Each row was made from one path, in order. Every step used is in the known rows, and no mark comes twice. Write each row's path.
In the rows, zero is written as 128.
Known rows:
s -> t -> q: [105 144 121 115 135 140 145 105 167 105 159 128 210 139 124  79 110 139
 120  68  84 147 151 150 122  85  98 112 136 144 142 148 124]
q -> w: [ 90 106 156  94 131 108 108 124 182 141 139 153 164 126 119  88 137 139
 116 121  90  74 127 139 126  89 123 149 132 119 171 138 134]
j -> g: [120 124 145 125 141 121 108 108 179 143 125 142 169 139 110 104 107 153
 105  79  77  78 103 118  90  92 132  95 130 131 153 131 142]
x -> y -> w -> q -> g -> j: [107 159  99 120 163 104  74 114 188 127 127 150 117 187 174  96 139 122
 157 108  57  67 126 108 145 108 148 136 113 140 152 117 135]
s -> t -> q -> g: [112 162 115 105 137 157 153 107 159 106 158 131 202 153 144  57  90 160
 128  93  67 140 145 132 107  90 117  93 118 131 158 130 128]
x -> y -> w -> s -> t -> q: [112 152 100 105 119 132 164  86 206 101 191 128 192 173 117 112 138 150
 139  75  88 125 160 120 137  96  81 162 152 174 140 143 128]
j -> g -> q -> t -> s: [109 143 153 134  99 150 115  92 173 117 120 172 181 108 118  98 110 172
 149  69 109  70 151 196  78  98 148 135 142 128 127 140 176]
j -> g -> q -> w -> s: [115 128 153 106 122 135 143  92 168 154 142 133 153 115  97 138 119 182
 126 108  94  50  84 129  89 109 134 150 125 150 151 116 162]
e -> w: [115 110 148 124 132 148 116 131 160 108 165 161 183 140 115 108  99 125
 108 120  69  94 139 125 128 104 124 131 128 135 151 129 131]
t -> q: [113 136 143 103 137 135 117 120 182 106 143 149 218 132 138  96 118 145
 115  85  71 124 151 141 128  79 101 116 133 135 158 132 128]
y -> w: [ 92 120 139  95 143  96 109 117 183 119 132 157 181 142 112 120 129 152
 112  90  83  80 134 117 128  92 118 147 148 123 165 142 154]
e -> w -> q -> g: [117 140 142 110 126 154 123 148 138 119 144 140 180 168 144  74  92 122
 137 128  63  91 102 139 126 102 143 111 101 123 144 119 138]
j -> g -> q: [124 137 143 132 133 124  97  95 155 121 126 149 165 132 121 128  93 179
 129  88  91  76  95 140  88 108 143 118 118 129 144 129 167]
s -> w: [115 149 165 121 135 150 102 115 166 112 124 170 196 136 106  81 129 157
 114 131  82  90 142 129 127  96 117 130 133 144 149 118 161]
v -> g -> q -> t -> s: [112 168 144 133  91 172 112  91 164 118 119 183 193 104 150  92  92 149
 164  93 135  78 164 196 106  75 167 140 121 107 130 135 159]
t -> s -> w -> q -> g -> j: [ 99 160 156 137 147 183  95 102 160 148  83 162 138 155 128  28 135 133
 147 126  59  64 150 165 123 112 158 101 119 170 132  99 161]
s -> t: [ 97 133 131 119 132 127 132 109 161 125 145 131 176 139 113  72 109 134
 110  85  91 113 125 134 113  85 121 122 131 128 141 144 134]
q -> t -> s -> w -> y: [ 78 145 167 127  95 192 107  87 200  92 123 182 211 126  97  57 164 138
 130 124 108  86 179 191 127  58 124 174 162 144 124 140 177]
g -> q -> t -> s: [ 96 143 145 126  90 152 107 117 168  92 126 173 200 114 130  88 118 156
 158  90 115  76 171 199 109  99 135 161 136 118 125 144 176]
x -> y: [120 139 128 131 121 119  73 120 196 109 159 155 174 165 147  88 117 134
 133 119  98  83 140 122 127  83 127 148 123 126 149 130 129]
g -> q -> t: [111 147 133 116 112 133  96 123 149  87 144 174 202 112 142 116 115 144
 149  86 104  97 136 174 115  88 126 160 126 107 138 131 177]
v -> g -> q -> t -> s -> w: [123 178 159 138 101 199 111  86 156 113 118 204 198  94 122  72 112 166
 173 113 135  85 173 208 106  85 157 144 134 129 121 124 177]
g -> j: [108 124 130 127 156 127  69  99 173 124 125 152 147 137 138 105 128 114
 106  93  65  72 138 113 134  98 137 113 126 144 152 118 130]
w -> s -> t -> q: [115 140 129 106 121 166 178  97 168 113 163 116 218 138 108  91 115 136
 115  70  78 138 144 134 119  94  87 127 137 172 139 128 126]
t -> s -> w -> y -> x: [ 97 142 158 132 114 185  99  76 216 105 121 162 207 174 102  52 134 168
 105 145  86  67 165 152 103  94 150 172 172 156 149 136 173]
e -> w -> q -> t -> s: [ 94 119 150 120  86 169 125 144 167 123 138 156 191 130 115  60 127  94
 156  78  94  96 157 212 126  89 131 147 139 133 116 153 143]
j -> g -> q -> w: [100 125 151 112 133 110 105  97 166 144 123 147 146 113 117 117 121 187
 134 109 100  59  89 143  89 113 139 132 123 130 162 138 157]
g -> q -> w: [ 91 124 147 105 125 103 102 115 157 119 133 152 163 117 128 105 125 166
 137 128 103  74 115 150 123 105 127 164 118 117 164 135 161]
x -> y -> w -> e: [121 128 126  94 144  89  76 121 192 109 171 154 172 162 113 125 138 173
 136 116 103  67 143  90 123  95  99 173 141 134 175 125 126]

Which path is each row?
[ 92 150 152 119  93 190  97  80 221  93 132 181 219 150 119  59 145 152
 120 128  98  71 183 182 104  81 143 191 185 142 133 146 173]
q -> t -> s -> w -> y -> x
[ 85 115 149 124 123 120 107  61 185 118 131 144 156 120 113 123 135 183
 130 128  98  70  78 146  99  89 146 163 132 129 156 147 169]
j -> g -> q -> w -> y
[103 124 146 110 110 148 119 154 152 111 149 155 195 133 131  95 132  88
 141  81  84 108 124 179 136  94 120 145 126 119 117 141 141]
e -> w -> q -> t
[106 136 119 116 131  90  84 106 208 106 155 163 164 172 129 115 134 149
 132 107  94  72 144 114 135  92 116 171 143 132 158 143 137]
x -> y -> w
[ 98 120 134 120 126 115  90  68 208 126 142 134 161 149 129 125 120 191
 108 128  96  56  80 141  78 113 168 176 152 127 171 143 165]
j -> g -> q -> w -> y -> x
[103 159 155 116 123 152 108 143 157 115 112 165 202 124 113  73 160 120
 148  94 102 115 129 184 134  82 117 146 142 128 122 132 170]
s -> w -> q -> t
[130 162 139 130 129 143  99  94 144 117 135 159 180 120 149 120  74 157
 138 109 114  91 111 144 111  86 162 121 100 106 145 128 155]
v -> g -> q
[107 144 148 126 128 161  91  84 196  99 139 158 208 172 123  84 134 161
  93 150  80  87 130 124 116  99 137 173 162 142 155 125 167]
s -> w -> y -> x
[112 142 172  95 113 182 105 127 162 113 140 184 217 108  79  66 150 168
 146 114 111  74 189 171 111  84 108 155 161 149 147 114 151]
q -> t -> s -> w -> e
[115 136 133 108 118 121 120 104 209 121 165 154 173 174 118 134 139 145
 125 110  85  62 143  97 135  95 109 182 140 150 147 124 139]
x -> y -> w -> s
[ 94 137 137 104 117 119 109 148 163 118 126 143 200 127 138  89 145  99
 148  71  97 106 119 177 133  74 121 145 136 106 127 144 147]
w -> q -> t
[ 97 150 117 108 112  87  95 140 200 111 150 158 176 158 145 108 160 117
 165  69 113  94 136 160 144  86 113 177 148 117 132 156 145]
x -> y -> w -> q -> t
[ 69 114 146 117 117 119  95  83 174 103 140 137 180 125 126 116 141 161
 127 151 108  80 102 151 123  81 140 188 124 117 161 147 167]
g -> q -> w -> y
[ 81 138 130  94 127  93 121 142 177 119 124 156 189 133 124 111 164 118
 150  55  95  99 126 166 142  80 113 161 152 115 140 152 162]
y -> w -> q -> t
[111 139 120 115 159 146  86 104 159 121 129 156 144 154 164  86 107 132
 112 115  44  65 141 103 122 101 158  97 111 130 156  94 139]
q -> g -> j
[ 85 134 145 118  92 148 114 141 178 138 101 152 199 122 121  57 138 108
 156  74 110  87 150 206 116  74 127 150 146 120 115 154 149]
w -> q -> t -> s
[111 154 134 107 133 135 109 140 149 136 118 132 178 160 152  66 109 132
 137 121  72  87  94 131 117  85 145 107 101 111 153 120 147]
w -> q -> g
[119 164 164 139 104 183 113  84 162 114 109 192 187 109  93  80 124 183
 164  87 112  67 160 200  79 111 142 133 152 150 120 126 194]
j -> g -> q -> t -> s -> w
[109 161 103 110 165 159 123  89 159 110 146 138 158 147 160  74 108 135
 125  79  44 127 161 125 127 100 138  77 121 149 146 116 117]
s -> t -> q -> g -> j
[120 174 154 109 143 163 116 141 139 129 110 156 184 163 131  52 121 150
 145 140  78  99 106 145 122  94 137 111 111 130 145 108 168]
s -> w -> q -> g
[101 145 169 131 122 174 113 105 175 133 115 180 187 135  88  45 127 154
 126 132  98  77 177 165 115  94 123 129 143 156 138 123 167]
t -> s -> w
[101 122 151  87 137 105  95 121 139 118 152 150 171 109 117 118 128 196
 146 145 106  61 113 133 111 103 114 167 126 121 180 119 144]
g -> q -> w -> e
[108 136 148 117 126 118 112  92 154 136 133 163 158 101 144 117 107 163
 150 128 123  76 103 151 118  88 158 146 111 105 167 130 144]
v -> g -> q -> w
[ 99 169 162 122 118 187 123 125 162 146  96 163 181 161 116  21 116 154
 153 141  83  78 150 174 109 100 143 115 119 149 142 109 165]
t -> s -> w -> q -> g
[117 160 133  94 141 156 125 123 172 104 149 151 211 150 164  81 101 160
 126 117  62 115 149 126 114  85 123 102 117 116 168 120 130]
t -> q -> g
[ 91 145 115 104 176 101  99 113 160 136 109 147 131 166 150  97 135 127
 137  91  45  69 116 109 135 102 150 117 119 132 161 113 146]
y -> w -> q -> g -> j
[117 152 122 110 168 157  98 105 163 105 138 152 174 147 174  87 113 139
 119 108  36  99 162 109 131 101 137  83 113 136 165 103 129]
t -> q -> g -> j
[125 114 145 113 114 178 154 122 160 118 177 142 195 148 103 122 107 125
 101 118  60  80 131 113 128 107 122 146 130 155 135 114 132]
e -> w -> s
[ 93 133 153 113  96 157 107 126 191 119 125 172 197 122 115  66 127 125
 132  87 106  77 181 181 112  73 132 145 148 118 130 146 144]
q -> t -> s
[104 149 124 119 159 132  87 121 148 138 113 132 144 158 162  72 123 110
 135 113  52  78 112 126 134 102 159  96 104 126 147 102 134]
w -> q -> g -> j
[112 162 112 110 128 102  99 136 190 126 135 147 156 195 162  82 121 147
 163 121  89  80 115 123 132  95 134 147 118 127 161 131 148]
x -> y -> w -> q -> g
[127 128 128 106 116 192 190 104 159 103 199 125 217 141 103 100 108 126
 110  78  61 144 154 139 132 106  95 135 133 178 128 130 117]
e -> w -> s -> t -> q
[100 117 140  73 160  89 101 123 164 122 150 152 180 132  95 133 129 175
 120 101  86  76 137  94 122  95  95 152 144 128 184 126 140]
y -> w -> e
[106 115 153 122 123 140 122 147 153 122 143 137 184 149 122  85 118 103
 129 100  73 104 110 150 132 100 125 125 119 140 135 136 137]
e -> w -> q
[ 81 138 125 116  92 114 103 129 218 116 131 168 179 159 128  81 162 116
 179  74 121  74 167 190 134  84 114 186 152 138 124 162 143]
x -> y -> w -> q -> t -> s
